Each row was made from one path, in order. Every step used is in the known rows, and no mark comes twice. Write each row's path.
Known rows
bisi-rarume-pugogo: [3.6, 14.2, -21.0, 3.9, -22.0, -16.7, 8.6, 13.6, -21.1, 10.3, 17.2, 10.8, -18.8, 0.8, -17.0, -11.1, 3.0, 7.3, 20.2, 9.7, -8.1]
rarume-bisi-beke: [-1.6, -6.6, -7.9, -6.9, -42.9, -36.9, 6.0, 14.2, -46.2, 2.4, 20.5, -11.6, -39.5, 5.7, -30.6, -3.9, 8.4, 39.8, 25.8, 18.8, 1.8]
boku-beke-bisi-rarume: [-5.9, 9.6, -17.3, 17.2, 7.6, 8.3, 32.0, -4.3, 21.9, 14.6, 9.3, -23.0, 10.2, -14.9, 24.3, 6.3, -5.5, -36.4, 13.1, 26.0, -20.6]
beke-boku: [-3.9, 18.9, -15.1, 16.1, -4.1, -29.6, 17.4, 11.7, -18.7, 13.0, -29.7, -35.7, -44.9, -12.7, -22.4, 6.5, 0.8, 18.3, -1.8, 31.2, -17.9]
rarume-bisi-relu: [-3.0, -1.3, -5.5, -3.4, -38.4, -22.8, 9.3, 10.9, -22.2, -7.5, -7.7, -6.2, -38.2, 17.8, -18.2, -3.6, 3.6, 33.4, 32.1, 25.4, -16.6]
bavub-rarume-bisi: [-24.6, -15.7, -14.9, -26.2, -39.1, -41.7, -5.9, 12.6, 27.7, -8.4, 4.8, -20.8, 11.9, -4.2, -40.2, -11.4, 11.0, 37.1, 18.0, 19.6, 15.2]
boku-beke-pugogo-relu: [-6.5, 15.8, -12.8, 22.2, 29.1, -8.3, 33.0, -0.8, 38.6, 9.1, -13.3, -20.5, 41.5, -13.7, 12.2, 7.9, -1.0, -51.8, 18.2, 33.6, -22.5]
rarume-pugogo: [-2.5, -25.6, -14.0, -7.2, -31.9, -20.0, -1.6, 3.7, 18.0, 8.3, -3.8, -6.9, 21.4, 2.8, -28.5, -16.1, 5.5, 24.7, 13.7, 19.1, 23.3]
bavub-rarume: [-25.5, 2.2, -18.7, -21.5, -28.2, -32.8, -3.1, 21.1, 31.1, 5.0, -9.5, -20.2, 16.6, -15.9, -26.3, -0.7, 10.8, 13.0, 10.5, 26.7, 19.3]
sefa-relu-pugogo: [-18.9, -4.4, -22.9, -29.1, -36.6, -27.8, 9.5, 27.4, -13.6, 42.5, 1.4, -15.3, 18.3, -33.5, 22.7, 3.7, -0.4, -7.4, 6.1, 36.7, 16.8]
beke-bisi-relu-sefa: [-5.5, 13.9, -8.7, 8.2, -18.4, 22.1, 15.5, 13.6, -4.0, 8.5, 0.7, -5.1, -12.8, 15.4, 8.0, 3.4, -7.5, -8.0, 15.0, 49.4, -26.0]
relu-sefa: [-33.1, 7.4, 1.6, -5.9, -27.5, -17.3, -0.5, 22.7, 16.8, 24.5, 21.3, -5.8, -16.2, -10.5, 7.8, 0.4, 0.6, -12.6, 17.0, 43.8, 1.6]
sefa-relu-bisi: [-20.7, -20.1, -25.1, -29.8, -36.6, -16.7, 0.5, 26.0, 12.4, 45.0, 12.0, -6.9, 25.3, -31.8, 21.8, 6.7, -3.6, -10.9, 1.2, 37.5, 22.9]
boku-beke: [-14.8, 0.8, -10.5, 8.0, -0.9, -15.9, 23.4, 1.7, 35.7, 18.4, -11.4, -28.3, 10.1, -25.9, 21.4, 10.7, 2.3, -32.0, 16.1, 27.9, -1.1]
relu-boku: [-16.7, 32.6, -18.2, 1.0, -22.3, -40.0, 9.9, 0.7, -8.2, 26.7, -32.4, -37.3, -54.6, -21.4, 35.1, -9.5, 3.9, -6.5, 2.6, 32.3, 21.0]
sefa-relu-bisi-beke: [-8.2, -16.9, -25.8, -26.6, -40.7, -21.3, 0.4, 33.6, -13.1, 45.2, 17.2, 0.2, 14.3, -31.4, 14.3, 8.9, 1.0, -10.0, 3.4, 38.3, 18.0]
pugogo-relu-bisi: [-26.3, 37.7, -24.4, 13.7, 24.3, 6.6, 19.3, 20.6, -0.6, 22.3, -30.4, -5.2, -17.6, -11.8, 7.6, 7.3, 5.8, -51.1, 15.3, 32.3, -17.0]
bisi-rarume-pugogo-relu: [6.3, 27.5, -22.1, 13.7, -4.1, 0.2, 13.1, 17.9, -26.0, 8.0, 7.9, 13.2, -21.6, 8.5, -13.6, -5.5, 6.1, -7.5, 25.1, 11.2, -24.1]
pugogo-relu: [-14.1, 42.8, -15.0, 15.5, 15.4, 16.0, 19.0, 24.0, -14.6, 15.8, -26.7, -16.0, -23.1, 4.8, 6.5, 19.6, 8.4, -26.3, 21.9, 31.5, -18.2]
boku-beke-bisi-rarume-pugogo-relu: [2.1, 5.3, -18.8, 23.2, 16.4, 19.2, 31.2, -5.2, 25.3, 8.2, 3.8, -16.8, 20.8, -4.2, 17.0, 1.6, -2.3, -39.8, 16.8, 24.1, -29.1]
boku-beke-pugogo-relu-bisi-rarume: [-8.4, 22.4, -19.8, 24.6, 35.1, -12.0, 35.5, -0.2, 34.4, 11.5, -7.4, -8.1, 34.1, -20.9, 14.5, 0.9, -2.8, -68.0, 17.1, 29.8, -31.5]
boku-beke-bisi: [-11.8, -3.3, -13.5, 11.9, 3.8, 6.8, 28.7, -7.4, 38.1, 15.5, -1.7, -33.9, 23.8, -15.9, 22.7, 7.3, -4.9, -30.8, 9.6, 32.2, -6.7]

Write each row's path
[-9.2, 48.5, -18.2, 26.3, 24.5, 2.3, 25.5, 7.4, 0.6, 18.3, -46.2, -31.3, -35.7, -9.1, 41.2, 8.1, 9.6, -51.2, 17.3, 34.1, -21.0]  pugogo-relu-boku-beke
[-5.9, -13.3, -24.2, -5.0, -9.0, -12.9, 0.5, 3.6, 53.9, -7.4, -21.2, -19.2, 43.2, -1.6, -22.9, -19.4, 13.4, -2.7, 11.8, 25.1, 4.5]  bavub-rarume-pugogo-relu-boku-beke-bisi
[1.3, -5.9, -16.0, 6.5, -6.3, 3.9, 4.9, 10.0, 10.6, 4.7, -16.8, -3.8, 16.3, 14.2, -24.2, -8.2, 9.9, 3.6, 20.8, 21.3, 1.0]  rarume-pugogo-relu
[3.4, 17.2, -23.8, 13.9, -1.5, 27.1, 19.7, 3.9, -16.6, 7.7, 17.8, -4.4, -1.6, 16.8, -7.8, -5.8, -5.3, -2.4, 11.9, 22.3, -20.4]  beke-bisi-rarume-pugogo-relu
[-3.9, 55.5, -22.4, 31.6, 29.2, 14.0, 30.4, 5.1, -8.9, 16.2, -34.1, -26.4, -39.3, -3.6, 43.2, 5.8, 5.6, -54.3, 16.6, 31.8, -33.6]  pugogo-relu-boku-beke-bisi-rarume
[3.0, 2.8, -8.1, 5.8, -26.5, -37.3, 16.3, -4.0, -7.3, -9.3, -17.7, -14.3, -30.7, 10.0, 1.1, -15.7, 1.5, 12.5, 27.5, 29.1, -21.2]  rarume-bisi-relu-boku-beke-pugogo
[-6.4, 23.2, -0.4, 5.6, -28.3, -6.1, 7.5, 31.9, -9.0, 9.5, -16.7, 11.9, -37.7, 7.1, 8.4, 7.7, 3.0, -15.0, 29.5, 49.9, -31.2]  bisi-relu-sefa
[-20.8, 6.3, -31.6, -1.6, -10.3, -30.4, 9.2, 9.0, 4.6, 22.8, 3.9, 16.5, -10.6, -26.6, -9.6, -22.7, -0.7, -28.5, 8.0, 16.5, 0.2]  relu-bisi-rarume-pugogo
[10.4, 34.0, -13.7, 19.2, -8.8, -25.9, 24.1, 6.4, -3.0, 6.1, -52.8, -11.5, -34.7, -5.5, 32.6, -2.5, 2.3, -30.7, 20.0, 43.4, -27.9]  bisi-relu-boku-beke-pugogo
[-17.7, -11.7, -9.0, -21.3, -42.6, -35.7, -7.0, 20.6, 25.1, -14.2, 0.3, -4.9, 1.9, 4.8, -36.3, -11.8, 11.3, 27.7, 26.3, 30.2, -7.0]  bavub-rarume-bisi-relu-sefa
[8.3, -16.2, -23.7, -12.9, -35.4, -9.7, 7.8, 6.4, 12.4, 34.4, 9.8, -22.7, 16.3, -18.8, 47.4, -3.0, -2.7, -7.1, 3.2, 34.0, 9.7]  sefa-relu-boku-beke-bisi-rarume-pugogo
[13.6, 35.6, -16.3, 16.3, 0.4, -20.0, 19.4, 28.1, -54.8, 11.8, 1.8, 1.6, -9.4, 1.4, -23.5, 9.5, 7.9, -14.3, 18.9, 35.2, -17.1]  bisi-beke-pugogo-relu
[-9.6, 1.3, -11.7, 12.4, 10.9, -25.0, 28.6, -4.8, 44.0, 11.7, -3.9, -23.3, 44.1, -21.7, 9.4, 2.2, -3.9, -37.5, 13.3, 32.0, -6.3]  boku-beke-pugogo
[14.5, 41.8, -18.3, 18.4, -0.4, -27.4, 19.2, 23.2, -56.4, 13.7, -6.5, -3.9, -22.3, -2.2, -11.8, 3.3, 8.4, -17.8, 16.0, 36.7, -14.4]  bisi-beke-pugogo-relu-boku
[-9.2, -4.6, 1.4, -4.3, -42.2, -22.2, 4.1, 14.6, -12.1, -5.7, 6.3, 1.3, -37.9, 18.3, -13.9, -7.6, 2.8, 24.9, 34.5, 33.1, -22.9]  rarume-bisi-relu-sefa
[-1.4, -11.7, -27.1, -4.7, -10.3, -28.8, -3.9, 19.6, 23.3, -6.6, -21.8, -3.0, 24.9, -6.1, -55.3, -17.5, 17.8, 6.1, 10.3, 23.9, -3.7]  bavub-rarume-pugogo-relu-bisi-beke-boku
[-29.2, 26.3, -30.8, 0.0, -4.9, -29.5, 14.9, 14.5, -5.8, 29.1, 2.5, 9.7, -28.8, -33.6, 4.7, -10.6, -2.4, -39.0, 7.3, 21.0, -4.5]  relu-bisi-rarume
[4.5, 3.5, -9.7, 3.2, -21.6, -31.6, 12.5, 12.1, -44.6, -4.1, 19.1, -6.1, -17.7, 14.4, -36.6, -6.1, 6.2, 25.3, 27.3, 22.8, -12.8]  rarume-bisi-beke-pugogo-relu
[-16.8, 32.1, -22.3, 14.2, 27.0, -13.9, 24.0, 9.0, 10.5, 12.4, -12.6, -2.0, 30.9, -5.9, -11.3, -4.0, -4.3, -41.8, 10.4, 36.7, -16.1]  beke-pugogo-relu-bisi
[-6.1, -2.7, -19.8, -23.5, -46.1, -22.4, 0.2, 19.5, -4.7, 42.4, -2.2, -29.0, -6.2, -22.6, 44.8, 6.7, 0.1, 6.5, 1.3, 39.5, 26.8]  sefa-relu-boku
[1.7, 7.5, -23.1, 6.7, -14.4, 15.0, 16.7, 0.8, -12.5, 9.3, 24.5, -5.9, 1.1, 11.3, -9.6, -9.9, -7.5, 7.9, 8.4, 21.2, -9.7]  beke-bisi-rarume-pugogo
[9.5, 28.7, -23.5, 20.3, 1.9, -6.9, 17.4, 8.5, -13.8, 8.6, -2.2, 4.8, -25.5, 0.6, 6.2, -10.9, 6.9, -23.4, 23.3, 12.3, -26.6]  bisi-rarume-pugogo-relu-boku-beke
[16.8, 23.9, -15.9, 16.7, -17.8, -34.5, 14.8, 28.3, -68.7, 15.5, -12.4, -16.7, -59.9, -11.6, -30.4, 11.0, 10.2, 16.1, 7.2, 31.8, -17.7]  bisi-beke-boku
[-8.0, -13.1, -26.4, -12.0, -16.4, -24.7, -6.6, 21.1, 29.5, -3.6, -14.1, 1.8, 34.5, -5.8, -48.0, -16.8, 18.1, 1.5, 15.1, 22.9, 7.1]  bavub-rarume-pugogo-relu-bisi-beke
